Each row was made from one small tree. The marks that hang from a mark follow it in brackets, in alphabetical order. Every link used is in the known rows. Write each row's tree.
Known rows
W[F V[N[Y]]]: [ 12  21   2  11   6 -19  18   7   0  -1   2  -8  -1  17 -14  23   0  -3
  15  -1   1  -3 -16  -9   7  13  -8  -8 -10   0  -4  10   1  -9  19   3
   9  -7  10   6   1   1   1   1   7  11  13  -5]
A[N[C V[T]]]: [-10  -6  11   2  -4 -19  11  13   2   7  21   5  -2  16   0  26  -1  -4
 -11  -3   3   1  -5   6   3   5   6  15  -6   3  -7  -7  -6  -6   2  -3
  11  -5  -4  -2  14  -3   9  -7  -7   6 -14   4]
Y[N[A]]: [  3   1   6   3   7  -6   1  -7   1   9  16 -13  -4   8   1  -8  -3 -11
   4   2   3   0  -8  -4   2   1  -8   8  -4  -3  -4   2 -10  -5   6  -4
  15  -7   8   3  10  -3   6   7   2   6   6  -8]
T[V]: [ -4   2   3   0  -4  -8   5   4  -5   4  -7  -7  12   3 -11   2  -7 -12
  17 -11  -4  -3  -5  -5   5   1   0   3  -5   1   0  10  -1  -5   3  -4
   9   9  18  13   4  -9   1   4   1   2  -1   2]
Y[N[A C]]: [ -1   0   0   7  11 -12   5  -5   0  12  19  -6  -1   8   3  -8  -6  -8
  -2   2   5   2  -5  -7  -1   2 -12   9 -10  -5  -6  -3 -14  -7   5  -7
  17  -5  14  -1  15   2  10   5   3   6   6 -13]
A[T[V[W]]]: [ -5   3   1  -6   9  12   4  -2 -18   2  -2  -6   6  -1  -7   1   3 -13
   9  -8   0 -11 -12  -6   3   3  -4  -5 -10   0   7   9   3  -8   4  -7
  17   7   6  10   2 -12   6   3  -9   6   1  -1]
V[N T W]: [ -4   2   8  -3  -6   1   4  -3  -2   8   8   3  -2  14   5  18   2  -4
  -7  -2   9 -11  -5  -2  -1  11   0   2  -6   0  -7   4  13  -3   7  -6
  17 -20  -6  16  -1  -5   7   0  -1  13  -8   1]
V[N[C] W[H]]: [ -1   7   7  -4  12   0   6  -3   6   9  10 -11   0   2  -8   7   5  -4
 -14  -5   7  -2   7  -9  -2   9  -4  -6  -8  -3  -5   2   7  -9   3  -2
  13  -6   6   0   3  -9  11   0   3   9 -12  -9]
Y[N]: [-4 10  3 -1  0  5 -5 -3 -5  8  3 -5  1  5  2 -9 -1 -8  8 -5 -3 -6 -9 -5
  3  0 -9  4 -5 -7  1  2 -5 -5  9 -4 12 -5 11  4  4 -4  5  9  8  4  7 -3]
W[A H V[N]]: [ -1  17  17   1   1   0   9   0  23   7   0 -17   3   4 -23  23   4  -8
   2   5   2   6 -10 -13   9  11  -1  -8 -12   2  -1  17   8  -5  11   3
   2   0  14   5   5 -29   1  12   9   1   6  10]
F[W[H V[N[C]]]]: [  3  17   7   8  23 -15  12   4  22   5   1  -4   2   5 -14  18 -10  -7
  -7  -4   7   4  -4  -6   5  17  -7 -15 -16   1 -12  12   0  -6   1  -1
  17   0  14  -2  10 -11   6   4   5   8  -7   1]
Y[N[A[T]]]: [  4   5   9   5  17   2   2 -12  -6   5  19 -14  -5   4   0  -9   0 -15
   2  -3   7   3 -19  -2   3   4  -7   9 -11  -2   4   0 -12  -3   7  -4
  19  -6   1   1  12  -6   8   7   2   7  11  -5]
F[W]: [ -2   4  -1   2  11  -4   0   5   6   5  -5  -7  -2   5   3   6 -10 -12
   0  -8  -5  -7  -9   4   7   4   1  -9  -3   4  -1   6   2  -4   1  -4
  18   8  13   0  10   3   2   1   2   5  -1   0]
K[W[F]]: [  4  12  -2   0   1  -7  12  10   2   1   8 -11   6   3  -2   7  -6  -8
  17  -3  -7  -6  -9  -4   6  -1   0  -8   7   6   8   2  11   3   9   4
   2   8  19   9   3  11   5  -6   6  10  19  -7]
A[N[C Y] T]: [ -3  11   7  10  13  -4   9   6  -7   8  21   2   0   6  -1   6   3  -5
  -3 -10   8   3 -20   3   0   7  -4   3 -22   0   5 -12  -7 -10  11  -6
  19   5  -7 -11  18   2  12  -3  -1   3   6  -4]
T[V[W]]: [ -8  -1  -1  -7  -3   4   3   2 -12   5  -7  -5   7   3  -5   2   0  -8
  12  -6  -3 -14  -3  -8   2   0  -4  -3  -4   0  -3  12   4 -10   3  -8
  13   6  13  13   0 -11   5   4  -6   5  -2  -3]
A[N[C V[W]]]: [ -7 -11   5  -8   3  -8   5  11   2   7  17  -3 -10   5   1  22   6  -3
 -10   1  -2 -10   3   1   3   0   0   1  -2  -1  -8  -4  -5 -14  -3  -3
  12   2   0  -9  11  -5   9  -9 -11   7  -9  -6]
V[N T]: [ -2   4  14   5  -5 -12   9   0   5   7   8   1   3  14   0  17  -2  -9
  -4  -4   7   2 -10   1   2  12   4   9  -7   2  -5   1   6   2   8  -2
  11 -17  -3  13   4  -3   4   1   5  10  -4   6]
Y[N[A V]]: [  2  -5   7   0   7 -17   5  -1   1   5  17 -17 -12  11  -2   5   0 -13
   5   1  -2   2  -3   3   5   0  -4  15   0  -4  -8  -1 -13  -8   2   0
  14  -9   7  -3  15  -6   5   1  -4   5  -2  -6]
V[N W[F H]]: [  6  13  10  -6  10   2  11   0  -1  -1   0 -23   0   5 -14  20   4  -4
  -6  -7   4  -8  -1 -12   2   7   1  -9   3   1   4   8  12  -7  11   0
   7  -7  10  10  -7  -2   5   1   5  15  -7 -10]
Y[N[C]]: [ -5  10  -4   5   5  -1  -2   0  -4  12   8   1   7   6   3 -11  -4  -6
   2  -4   0  -4  -6 -10   1   2 -12   4 -11  -9  -1  -1  -7  -8   7  -7
  15  -3  13  -1   8   0   9   7   7   4   6  -8]
N[A Y]: [  4   0   0   6   7 -12  12   0  -4   4  18 -13  -7  12   1   2   0  -9
   8  -2   0   1  -9   4   3   2  -1   7  -5   4  -1  -6  -3 -10   9  -5
  15  -1   4  -4  16   1   5   2   1   2   1  -8]
K[T[V] W[A]]: [ -9  -3  -1  -1  -8   2   9   6  18  11  10  -4  16  -2  -8   8 -10 -12
  27  -6 -11 -11  -5  -2  -5  -3  -1   0   2   7   5   2  16  -2   9  -1
  -6  21  26  12  14 -15   7  -3  -1   0  19  15]
T[V[N W[F H]]]: [  1  11  10  -5   5  -3  16   3  -2  -3  -7 -21   8   6 -21  18   1  -4
   3 -12   4  -9   0 -14   1  10   1  -7   0   3   4  17  12  -8  11  -3
   7  -1  17  17  -7 -11   5   1  -3  12  -6  -9]
V[T]: [ -6   5   6   2  -8  -1   5   2  -7   7   8   2   6  12   2   9  -5  -9
   0  -3   0  -3 -11   0   4   4   2   7  -4   3   2   3   4  -1   8  -5
   9  -7   1  11   2  -3   4   5   4   6  -4   5]
N[C V[W]]: [ -7  -9  -7  -5   8  -5   6   8  -7   6   8  -5  -8   7   1  12   3  -9
  -5  -1  -8 -11   5  -1   2  -1  -1  -3  -1  -4  -5  -6  -3 -14  -3   0
  11   1   9  -8   8  -3   8  -3  -8   9 -10  -8]
F[W[H]]: [ -1  16   7  -4  18   3   5   4   7   3  -5 -16   1   0  -7   5  -6  -9
  -5 -12  -3  -4  -4   1   9   3   2  -9  -3   6   3   7   6  -5   4  -3
  15   9  14  -2   7  -8   3   7   4   4 -11   2]

Write each row's tree
[ -9  -3   1   5   1 -17  11  10  -8   5  14   4   2  16  -1  16  -4 -10
  -5  -4  -4  -1  -2   5   2   5   4  11  -4   2  -5  -8  -5  -7   2  -2
   9  -4   4   0  12  -3   7  -1  -5   8 -15   4]  N[C V[T]]
[  5  -4  16   8  -1 -23  15  -5   9   8  21  -5  -7  18   0  20  -4 -11
  -6   1  15   6 -10   3  -1  12   6  15  -4   6 -10  -1   1   2   5  -3
  15 -20  -6  14  10  -4   6  -2  -1  10  -7   0]  V[N[A] T]
[-11  16   0  -4  -5  22  14   6  -9   1   0 -17   5  12 -10  26   4   1
  -8  -1  -4 -17 -11 -13   3   3   2 -13  -1   9  14  12  18  -7  22  -8
   1   2  12  13  -4 -11   6  12   3  11  -1   1]  V[T W[A F H]]
[  6 -11   9  -3   7 -10   8  -6  11   8  14 -14 -14   9   2  13   3 -11
  -5   3  11  -3  -1  -3   0   7   2   2  -2   1 -11   1   2  -5   1  -1
  16 -15  -1   6   6  -3   7  -5  -4  11  -1  -9]  V[N[A] W]
[  5  23   5  15  -1 -16  21   7  -6  -1   9   3   2  27 -11  31  -1  -1
   9   0   6  -7 -21  -9   4  17  -4  -2 -12   2  -4   8   6  -7  24  -2
  10 -18   3  13   2   1   3   3   6  14   6   3]  W[F V[N[Y] T]]
[  2   9  12   7  -5 -13   9   0   6   7   6   7   5  16  -8  23  -3  -8
   4   5   8   1 -14  -5   6  15  -1   3 -11   2 -13  12   4   0   9   1
  12 -18   0  16   2 -11   2   4   7   9   0  12]  W[V[N T]]
[  2  29   5  -3   3   1  22   8   2  -1  14  -6  16   9 -18  19  -7   2
  18   5  -1  -6 -13 -11   8   5  -2 -10   0   8   6  11  15   5  18   2
   1   3  14  16   1  -3   8   7   8   9   8  10]  K[W[F H V[T]]]
[ -3  17   3   0   1  10  14   8   5  -1  -6 -28   6   2 -17  15  -2  -7
  -1  -7 -10  -3  -9 -12   9   0   4 -10   1   7  17   9   8  -7  17   0
  -5  14  24   4   1 -12   0  10   9   3   7  -2]  W[A F H]
[ -4  10  -2  -4  -5   4   7   8  17  10   9  -5   5   1  -7  10  -3  -8
  22  10  -8  -5 -14  -8  10   1  -5 -14  -7   4   2  11  11   0  11   2
   0  12  24   5  13 -14   3   4   5   0  28  10]  K[W[A V]]
[ -1  23   3   1   2   8  15   8   5  -1  -5 -22   8   4 -25  21  -2  -4
   8   2  -9  -4 -14 -19  10   3  -2 -17  -1   6  10  20   5  -7  19   2
  -6  13  25   8  -1 -17  -1  14  12   3  14   6]  W[A F H V]
[ -4  -5  10 -10   0  -4   5  11  -7   4  15  -8 -17  12   3  21  14   0
   0  -4  -2 -14  -5   7   5  -1   1   3  -2   0  -5  -6   5 -16   6  -3
  15  -1  -9 -12  14  -9   8  -6 -13   6 -10  -5]  A[N[V[W] Y]]
[  2   7   2  11   7 -18  10   5   3   9  12  -1   1  12   2   6   2  -7
  -2  -9   6   3  -7   0  -2  12  -4   3 -17  -4  -4 -10   1 -12   9  -5
  15  -8   6  -6  14   1   8  -3   4   6  -2  -8]  V[N[C Y]]
[ -1  21  11  -1   0   6  10   0   0   2   8  -1  12   9 -18  15  -3  -5
   5   4   2   0 -13  -9   8   6   0   1  -6   3  -3  13   4  -2  11  -3
   8  -3   3  10  -2 -16   4  15   9   3  -9  17]  W[H V[T]]
[ -4   6   3   7   1 -12   9   9   0  10  18   1  -1  10   2  11   2   0
  -1  -7   5   1 -10   1   1   3  -2   3 -13   0  -3  -9  -4 -10  10  -7
  14   5   0 -11  16   1   8  -2   1   2   2  -6]  A[N[C Y]]
[ -1  -2  -8   1  -1   4  11   2  -5   2  -4  -8  12   4  -9  12  -8  -8
  19 -12 -11 -22   2 -12  -5  -3  -5  -4   9   4  -1   6   5 -11  11  -3
   1  10  19  18  -8   2   6  -2  -2  12   6  -2]  K[T[V[W[F]]]]
[  1  -3   4   7  22 -15   9  -3  -6   4  26 -12  -9   8  -2   1   0 -15
  -2  -3   1   6 -10   4   1   5  -8  16 -12  -4  -1 -10 -19 -10   1   0
  20  -5   4  -9  21  -4  11  -1  -8   5   1  -7]  Y[N[A[T] C V]]
[  0  10   5  11  11  -6  12   1  11   9   8  -1   4   4 -12  18   1 -11
  -2   2   5   6 -19  -8   4  16 -10  -9 -24  -1   0   9  -3  -7   9   1
   9   1  11   0  12 -16   5   4   5   5  19   6]  W[A[T] V[N[C]]]
[  2  21  12   4   1  -1  13   3  13   6   5 -14   2   9 -20  21   8  -3
   5   1   3   2 -15  -8   8  12  -6  -9 -19   2   0  10  10 -11  18   1
   6  -1  10  -3  13 -28   2  13   7   0   4   9]  W[A H V[N[Y]]]
[ -7   0   2   3  -2  -5   8   1  -3  11  14   9   0  15   5  17   1  -3
 -14   0  12  -8  -2  -4  -5  12  -3   0 -13  -2  -9  -2   7  -6   6  -7
  17 -18  -1  10   4   1  11  -2  -2  14  -7  -4]  V[N[C] T W]
[-14   0  -9   0   0  -4  12  11 -20   7  18   5  -7  22   6  18   6  -1
  -5  -1  -1 -16  -3   5  -2   5  -3   4 -10  -1  -3 -13   5 -17   9 -10
  17  -8  -2  -8  15  -3  12  -2 -12   9 -20  -3]  N[C V[T W] Y]
[  3   2  11  10   2 -23  18  -1   4   7  25  -5  -8  24   2  20   0  -5
  -1  -2  16   3 -13   6  -1  14   3  15 -13   6  -6  -5   5  -4  13  -6
  18 -21  -8   6  17  -4   7  -2  -1   9  -6  -1]  V[N[A Y] T]
[ -6  10   6  10   8   2  17  11   3   5  10 -11   1   4  -8  22  -3  -6
  -7  -7  -2   1 -22  -6   2   7   0  -8 -11   7  17   2  -4  -7  14  -3
   2  13  10  -1   9   0   7  -2   2   7  21  -4]  W[A[N[C] T] F]
[ -8  13   5  -3  10  12   5   7  16   5  -6 -21   0   1  -9  12  -4  -9
  -7  -8  -7  -6  -9   1   9   2   2 -15  -7  10   9  11  10  -6   8  -6
   9  17  22  -6  14 -21   1  10   4   0  -2   6]  F[W[A H]]
[  1   5  14 -13   8   0  12  12  -1  -5   6 -25  -8   5 -14  30   9  -1
  -5  -5  -4 -12   2  -3   8  -3   5  -4   8   4   2   5   4 -10   8   3
   5   4   3  -1  -2  -6   6  -3  -7  11 -10  -5]  A[N[V[W[F H]]]]
[ -2 -13  -8  -3  14 -15  15   8  -8   4  25 -13 -18  16   3  11   7  -6
  -2   2   1  -8   2   5  -1   1  -4   4  -7   0  -7 -12  -4 -20   1  -6
  17  -3   4 -15  22   0  11  -7 -15   8 -15 -14]  N[A C V[W] Y]
[-19  -8  -6  -3  -7   5  11  12  -4  10  10   0  -4  18   2  26   4  -3
 -13   4  -6 -16  -4   2   0   3   1  -2  -8   2   1  -2   7 -14   6  -8
   6  -3  11  -1  13 -13   9   1  -9   9  -8   2]  N[C V[T W[A]]]
[  2  18  14  -3   2   0  12   4  30   9  11 -13   6  -1 -20  20   2  -5
  12   9   3   4 -10  -8   8   9  -4 -13 -11   5  -1  12  18   3  11   7
  -1   4  18   5  12 -26   4   5   7   1  17  12]  K[W[A H V[N]]]
[  3   3  -2  13  23 -11  18  -1 -10   5  26  -9  -6   9   0  -1  -1 -11
   0  -6   5   7 -17   3  -1   7  -6   6 -18   2   6 -14 -10 -12   8  -6
  20   3  -1 -10  22   3  11   0  -3   4   3  -6]  N[A[T] C Y]
[  2 -10   8  14   9 -35  19   1  11   8  10  -9   4   9  -9  11 -10 -13
   1  -4  12   9  -1  -7  -3  12  -2  11 -10   3 -11   5  -7  -6   0  -4
  14  -5  14  11  16  -7   9  -6  -6   6  -3 -10]  T[V[N[A C]]]
[  3  -1  10   2  19 -10   8  -5  -6   2  21 -18 -12   8  -4  -1   3 -17
   4  -2   1   3 -13   6   4   3  -4  16  -6  -2  -1  -3 -14  -6   4   2
  17  -7   0  -6  15 -10   7   2  -8   6   3  -2]  Y[N[A[T] V]]
[-10  -5   5  -3  -9   0   7   2   8   9  -8 -11   2   8  -8  18   3  -7
   5  -4   2 -11  -6 -10   1   9  -2  -7 -12   1  -1  16  13  -9   8  -7
   7  -1  17  13   7 -22   3   2  -7   6   5  -2]  T[V[N W[A]]]
